What can hang from each mark
Y: G L
N: C G L
H: C L
C: H N
G: H N Y

In the rows, 128 means zero.
Known rows, with every way that one mark hangs from another
G[H Y]: [149 150 127 193 174 153 152 130  49 105 129 109 122 114 122 128  69 124
 106 126 107]
C[N]: [150 140 128 132 136 146  89 108 147 111  88 101 134 137 113 104 108 119
 114 157 123]
C[H N[G[Y[L]]]]: [140 111 127 162 133 135 181 181 174  93 132 149  92 110 146 109 108 134
 161 116 149]
Y[L]: [179 177 115 100 151 133 102 117 117 125  86  76 141 144 112  79 132 158
 123 144 172]
G[N]: [160 150 131 153 129 135  72 101 104 136 103 104 139 144 103 104  91 139
 122 152 106]
C[H N]: [118 124 117 144 124 146 103 127 156  90  97 119 105 100 138 119  91 104
 128 142 132]
C[H[L] N[G[Y]]]: [ 89  97 150 143 124 143 175 148 122  85 134 150  76 114 142 162 128  93
 165 157 132]
G[H[L] N[C]]: [ 90 139 134 141 122 124  79  89  94 167 158 141 143 126 119 166 124 123
 106 146 107]
N[C[H] G[Y] L]: [130 102 114  89  45 101 228 200 180 131 183 154 103 115 144  97 175 151
 148  93 115]
C[H[L] N[G]]: [ 90  97 147  92  93 133 120 138 150  85 114 126  93 129 148 140 150  98
 154 150 148]
G[H N[L]]: [173 154 116 143 136 132 100 112 128 152 120 105 147 135 120 115  86 141
 125 114 113]
Y[G]: [148 151 122 125 136 116 104 135 140 106 105  93 148 148 115  80 171 157
 110 124 119]
H[C[N[G L]]]: [149 100 127  43  88 108 134 129 164 147 106 132 140 148 131 112 155 127
 137 102 144]
C[N[G[H Y]]]: [148  99 147 192 139 145 159 164 123  92 142 143 121 132 133 123  82 121
 122 110  95]
C[H N[G[Y] L]]: [147 100 125 130  97 130 212 182 192 105 139 144  89 117 144 109 127 124
 166 112 125]
G[H N[C] Y[L]]: [142 155 114 213 165 131 143 134 117 173 178 163 142 107 117 139  80 156
 115 115 111]
N[G]: [169 122 143  80  76 120 112 149 122  95 109  88 134 167 119  69 151 149
 126 122 123]
H[C[N[G[Y]]] L]: [ 91  99 155 116 148 133 158 104  63 133 124 159 107 137 125 186 136  94
 148 152 137]
C[H N[G L]]: [149  96 122  74  67 119 154 169 222 102 116 122 109 128 149  87 146 129
 155 105 139]
H[L]: [126 163 137  85 142 138  97  83  63 119  92  79 126 149 110 133 151 118
 127 184 155]
H[C[N[G]] L]: [ 92  99 154  60 117 121  99  96  93 131 102 137 128 146 131 167 157  98
 139 146 152]

Rows
[153 165 110 154 180 117 107 145 146 114 123  98 159 130 132  88 151 168
 109  94 153]	Y[G[H] L]
[126 142 111 193 222 149 143 104  75 145 118 156 129  87 134 173  55 110
 121 114 156]	G[H[C[N]] Y[L]]
[ 76 126 132 121 183 144  81  60  50 136 102 133 133 105 135 204  97  74
 114 146 151]	G[H[C[N] L]]
[180 113 134  59  80 118 142 155 212 123 107 103 138 167 124  75 164 145
 142 122 132]	C[N[G L]]
[ 99 143  97 158 113  96 111 158 215 152 166 164 138 104 136 103 169 170
 129  98 128]	Y[G[N[C[H]]] L]
[123  92 137 171 110 139 179 176 150  76 133 150  87 109 144 120 102 113
 150 121 109]	C[H N[G[Y]]]
[150 139 109 122  98 112 113 125 168 183 160 134 159 126 121 118 121 150
 108 102  99]	G[H N[C L]]
[110 130 118 185 119 105  87 140 167 153 176 158 166 124 126 116 147 161
  92  88  74]	Y[G[H N[C]]]
[156 129 127 111  93 108 189 180 147 142 167 140 133 144 120  85 173 180
 126 113 133]	N[C G[Y[L]]]
[115 152 142 212 197 157 130  86  30 137 140 131 112 120 110 185  68 108
 135 165 108]	G[H[L] N Y]
[100 109 146  72  75 107 121 141 108 129 167 127 144 152 137 133 185 135
 108 118 126]	N[C G[H[L]]]
[ 66 135 119  84  90 120 122 116 114 128 141 127 107 107 137 149 171 111
 126 157 144]	N[C[H[L]]]
[ 86 134 135  93 164 139  84  55  68 142  89 126 129 124 121 187 130  84
 129 175 160]	H[C[N] L]
[105 149 134 134 172 125 100 113  91 107 125  99 143 136 130 143 171 130
 114 134 135]	Y[G[H[L]]]
[165 116 123  22  27  89 159 172 201 152 149 112 149 165 124  61 211 173
 122 102 121]	N[C G L]
[172 107 136 148 128 135 194 171 165 119 145 134 125 138 135 115 110 132
 138 100 109]	C[N[G[H Y] L]]
[150 163 115 183 148 125 147 127 133 182 160 154 136 123 103 121 111 164
 129 142 116]	G[N[C] Y[L]]
[171 105 132  91 101 122 138 158 196 116 122 114 144 152 141  92 131 134
 126  92 127]	C[N[G[H] L]]
[142 134 108  72 137 126 117  91 141 161  88 120 147 124 123 133 127 114
 126 131 147]	H[C[N[L]]]
[ 77 136 132 161 137 106  90 111 137 162 176 155 156 131 123 159 174 140
 105 123  94]	Y[G[H[L] N[C]]]
[ 85 138 132 139 175 136  61  54  12 161 118 134 134 115 123 204  82  94
 126 140 136]	G[H[C L] N]
[ 83 130 130 121 140 149 105  98 126  99  96 118  96 105 138 161 123  84
 142 178 154]	C[H[L] N]
[108 120 124 203 196 152 140 103  54 129 121 160 123  88 132 180  46  90
 109 117 111]	G[H[C[N]] Y]
